What can hang from each mark
Q_894: Q_670
Q_670: Q_894
Q_787: Q_533 Q_884
Q_533: Q_224 Q_535 Q_787
Q_224: Q_670 Q_884
Q_968: Q_819
Q_425: Q_968
Q_535: Q_533 Q_670
Q_819: Q_224
Q_884: Q_894

Known rows, with every way that one mark hangs from another
Q_968{Q_819{Q_224}}: [ 1.502  0.256  0.724  0.865 -0.997  0.377 -2.793  0.529 -0.428  1.853
  1.152  0.307  0.554 -0.832 -0.922 -0.630 -0.523 -3.275 -0.289]
Q_894{Q_670}: [ 1.129 -0.507 -1.224  0.424  1.652 -0.034 -2.406  1.758 -1.463  2.908
 -0.683 -0.464  1.170 -0.259 -0.216 -0.720 -1.020 -1.323 -0.649]
Q_787{Q_533 Q_884{Q_894}}: [ 0.975  0.634  1.494  1.225 -1.576 -1.222 -1.043  0.477 -1.512  0.009
 -0.734 -1.673  1.858 -0.936  1.488 -3.469 -4.729 -1.182 -3.187]
Q_968{Q_819}: [ 1.070 -1.063  0.457  0.226 -0.541 -0.534 -2.896  0.153 -0.236  1.786
  1.331 -0.063  1.305  0.173  0.735 -0.790 -1.856 -2.314  0.304]
Q_224{Q_884}: [ 0.940 -0.361 -0.254  0.222  1.397 -0.409 -1.928  0.645  0.057 -0.270
  0.836  0.266  2.607 -0.596  2.214 -1.286 -1.995 -0.296  0.747]
Q_533{Q_224 Q_535{Q_670}}: [ 0.605 -1.519 -3.296 -0.166  2.947 -5.849 -1.288  3.361  0.886  1.076
  2.619 -0.653 -0.464 -0.073 -0.790 -0.258  1.558 -2.984 -0.816]
Q_533{Q_224 Q_535{Q_670{Q_894}} Q_787{Q_884}}: [-0.015  0.346 -1.835 -0.863  2.921 -6.485  0.768  3.374  0.180  0.373
  2.939 -0.873  1.628  0.289  0.671 -0.498  3.245 -4.669 -3.054]
Q_224{Q_670}: [ 1.318 -0.321 -0.444  0.913  1.067 -0.187 -0.059  1.055 -0.320  1.493
  1.335 -0.189  1.491  0.520  1.556 -1.461 -3.043 -0.719  0.983]
Q_535{Q_533 Q_670}: [-0.188 -1.139 -1.042  0.895  2.326 -0.782 -3.065  1.672 -0.206  2.492
  1.544 -3.477  1.066  0.986  0.991 -2.203 -1.609 -2.109 -0.500]
Q_787{Q_533{Q_535}}: [ 1.478 -0.982  0.010  0.990 -0.199 -3.089 -1.472  1.699  0.345  1.207
  0.342  0.170  0.891 -1.024  0.190 -1.462 -1.484 -1.309 -1.412]
Q_787{Q_533{Q_224{Q_670} Q_535} Q_884}: [ 2.086  0.765  0.080  0.073  0.574 -5.758  0.311  2.302  0.037  0.194
  2.099 -0.616  2.207 -0.920  0.467 -2.396 -3.577 -1.637 -1.779]
Q_787{Q_533{Q_224{Q_670}}}: [ 2.236  1.451 -0.529  0.755  1.036 -1.908 -0.526  2.699 -0.044  0.489
  1.489  0.069  2.209 -0.491 -0.239 -1.952 -2.371 -0.916 -0.168]
Q_425{Q_968{Q_819{Q_224{Q_670 Q_884}}}}: [ 1.171  2.268  1.162 -0.112  0.112 -0.071 -3.426 -0.508 -0.599  0.098
  2.895  1.817  1.619 -0.470  2.802 -1.043 -2.114 -1.375  1.636]
Q_787{Q_533{Q_224{Q_884} Q_535}}: [ 1.856  0.265 -1.158 -0.009  1.555 -5.440 -1.721  2.046  1.076 -0.588
  1.798  0.827  2.525 -1.847  0.713 -1.505 -0.454 -1.047 -0.674]
Q_425{Q_968{Q_819{Q_224{Q_670 Q_884{Q_894}}}}}: [ 0.714  2.258  0.586  0.301 -0.200 -0.910 -3.275 -1.564 -0.810  0.107
  2.599  1.389  1.565 -0.728  3.870 -1.793 -2.011 -1.516  1.018]
Q_787{Q_533 Q_884}: [ 1.483  0.555  2.239  0.765 -1.196 -0.232 -1.239  1.770 -1.297 -0.041
 -0.431 -1.319  2.049 -0.501  0.128 -2.622 -4.877 -1.219 -2.280]
Q_787{Q_533{Q_224{Q_670}} Q_884{Q_894}}: [ 1.633  1.960  0.155  0.750  0.009 -3.481  0.270  1.286 -1.044 -0.274
  1.089 -1.425  2.537 -0.875  1.515 -3.645 -4.500 -1.220 -2.289]
Q_884{Q_894{Q_670}}: [ 0.504 -0.513 -2.043  0.966  1.149 -1.195 -1.929  0.255 -1.552  2.721
 -0.958 -0.766  0.904 -0.723  1.342 -1.688 -0.799 -1.366 -1.541]
Q_533{Q_224{Q_884{Q_894}} Q_535{Q_670}}: [ 0.372 -1.061 -3.742 -0.276  3.672 -7.487 -2.003  1.298  0.989  0.116
  2.832 -0.644  1.188 -0.927  2.130 -1.366  1.183 -2.099 -0.813]
Q_425{Q_968{Q_819{Q_224{Q_670{Q_894} Q_884}}}}: [ 0.523  2.762  1.099  0.302  0.295  0.067 -4.226 -0.524 -1.427 -0.151
  2.370  1.846  2.377  0.115  3.480 -0.899 -0.801 -2.244  1.549]
Q_968{Q_819{Q_224{Q_884}}}: [ 1.627  0.613  0.908  0.352 -0.123 -0.271 -3.662 -0.289 -0.187  0.907
  1.486  0.537  2.128 -1.237  0.490 -0.913 -0.971 -2.433  0.452]
Q_224{Q_884{Q_894{Q_670}}}: [ 0.722 -0.001 -1.703  0.299  2.097 -1.743 -2.989 -0.680 -1.145  1.410
 -0.311 -0.407  2.742 -1.148  2.977 -2.018 -1.415 -0.357 -0.471]
Q_533{Q_224{Q_670}}: [ 1.544  0.662 -1.961  0.332  1.838 -2.062  0.512  2.484  0.252  0.599
  2.356  0.250  1.443  0.036  0.393 -1.131 -1.172 -1.309  0.891]

Rows
[-0.328 -2.020 -1.913  0.849  2.386 -3.607 -2.731  2.025 -0.475  1.691
  0.982 -0.776  0.342  0.889  1.157 -0.342  1.337 -3.349 -0.908] => Q_533{Q_535{Q_670{Q_894}}}
[ 0.946  0.329 -0.930  0.753  1.923 -2.020 -0.975 -1.197 -0.159  0.461
  1.430 -0.294  3.236 -0.384  4.873 -2.707 -3.392  0.331  0.987] => Q_224{Q_670 Q_884{Q_894}}
[ 1.023  1.820  1.054  0.334 -0.729  0.486 -2.619  0.288 -0.848  0.870
  2.476  1.508  0.248 -0.042  1.492 -0.763 -1.670 -2.241  1.030] => Q_425{Q_968{Q_819{Q_224{Q_670}}}}
[ 1.471 -0.438 -1.727  0.336  2.080 -5.359 -2.044  3.388  0.522  0.903
  1.754 -0.636  0.537 -0.608 -1.186 -1.206  0.051 -2.415 -1.695] => Q_787{Q_533{Q_224 Q_535{Q_670}}}
[ 1.379 -0.657 -2.903  0.141  2.077 -5.707  0.930  2.159  1.199  1.103
  3.105  0.612  0.856 -0.416  0.765 -0.743  0.056 -1.781  0.338] => Q_533{Q_224{Q_670} Q_535}
[ 0.680  0.845 -0.413  0.754  2.519 -0.645 -2.111  0.120 -0.911  0.107
  1.143  0.275  4.323  0.685  4.346 -1.599 -1.901 -0.649  1.844] => Q_224{Q_670{Q_894} Q_884}
[ 0.945 -0.553  0.700  1.015 -1.252 -4.574 -0.783  0.203 -0.580  0.474
 -0.059 -1.277  1.374 -1.375  1.856 -3.058 -3.637 -1.721 -3.599] => Q_787{Q_533{Q_535} Q_884{Q_894}}
[ 1.754  0.553 -2.313  0.050  2.273 -6.555 -2.648  1.035  0.011  0.978
  0.739  0.369  2.676 -2.284  1.284 -2.033 -0.021 -0.961 -1.764] => Q_787{Q_533{Q_224{Q_884{Q_894{Q_670}}} Q_535}}
[ 0.534 -0.581 -1.029 -0.386  0.939 -5.512  1.378  0.256 -0.259  2.497
  0.788 -0.736  1.325 -1.224  2.285 -1.514  0.503 -2.608 -3.852] => Q_533{Q_535 Q_787{Q_884{Q_894{Q_670}}}}
[ 1.649  0.241  0.078  0.018 -0.205 -5.375 -0.359  2.652  0.108 -0.342
  1.291 -0.545  1.466 -1.341 -0.589 -2.026 -2.309 -2.105 -2.661] => Q_787{Q_533{Q_224 Q_535} Q_884}
[ 1.307  1.243  0.687  1.324 -0.122  0.223 -2.910  0.106 -1.216  2.129
  1.382  0.334  1.932  0.162  0.738 -0.880 -0.445 -3.606  0.546] => Q_968{Q_819{Q_224{Q_670{Q_894}}}}
[ 1.396  0.911 -0.352  0.397  0.690 -1.458 -4.588 -1.352 -1.256  2.437
  0.466 -0.024  2.295 -1.769  1.238 -1.400 -0.547 -2.483 -0.645] => Q_968{Q_819{Q_224{Q_884{Q_894{Q_670}}}}}
[ 0.911  0.078 -1.054  0.267  0.962 -6.909 -1.366  2.072 -0.463  0.152
  1.333 -2.137  0.919 -1.016  0.439 -2.870 -2.049 -2.753 -3.805] => Q_787{Q_533{Q_224 Q_535{Q_670}} Q_884{Q_894}}
[-0.960  0.673  0.222  0.420  2.338 -1.350 -1.478  1.685 -1.041  1.824
  1.576 -3.634  3.019  1.490  2.423 -2.364  0.181 -3.798 -2.582] => Q_535{Q_533{Q_787{Q_884}} Q_670{Q_894}}
[ 0.466  0.157 -2.012 -0.588  0.718 -7.088  3.113  1.559  1.262  0.149
  2.766  0.099  0.939 -1.459  1.649 -1.423  1.821 -3.177 -3.562] => Q_533{Q_224 Q_535 Q_787{Q_884{Q_894}}}
[ 1.508  0.544 -1.297 -1.021  1.850 -6.715  3.663  2.258  1.283  0.776
  3.832  0.221  1.987 -0.616  1.457 -1.116  0.299 -2.612 -1.746] => Q_533{Q_224{Q_670} Q_535 Q_787{Q_884}}
[ 1.409  1.699 -0.694  1.502  1.173 -0.723 -0.702 -0.601 -0.363  0.485
  1.103  0.097  2.070 -1.496  2.456 -2.278 -1.778 -1.033  0.345] => Q_819{Q_224{Q_670 Q_884{Q_894}}}
[ 0.472  0.821 -1.770  0.054  1.526 -2.252  1.174  2.222  1.432  1.191
  2.906 -0.964  2.170 -0.454  0.769 -1.694  1.873 -2.438 -1.147] => Q_535{Q_533{Q_224 Q_787}}
[ 1.938  1.407 -0.326  0.217  1.260 -1.964 -2.015  2.352  0.250 -0.998
  1.154  0.414  3.033 -1.331  0.311 -1.868 -1.520 -0.545 -0.303] => Q_787{Q_533{Q_224{Q_884}}}
[ 0.607  1.409 -1.152 -0.397  0.366 -3.275  2.788  1.797  0.226 -0.407
  2.016 -0.351  1.674 -0.967  1.165 -1.896  0.607 -2.652 -3.064] => Q_533{Q_224 Q_787{Q_884{Q_894}}}
[-0.913  0.352 -0.951  0.816  2.970 -0.842 -1.902  1.765 -0.381  2.462
  1.826 -2.708  2.487  1.540  2.254 -1.774  2.083 -3.646 -1.568] => Q_535{Q_533{Q_787} Q_670{Q_894}}
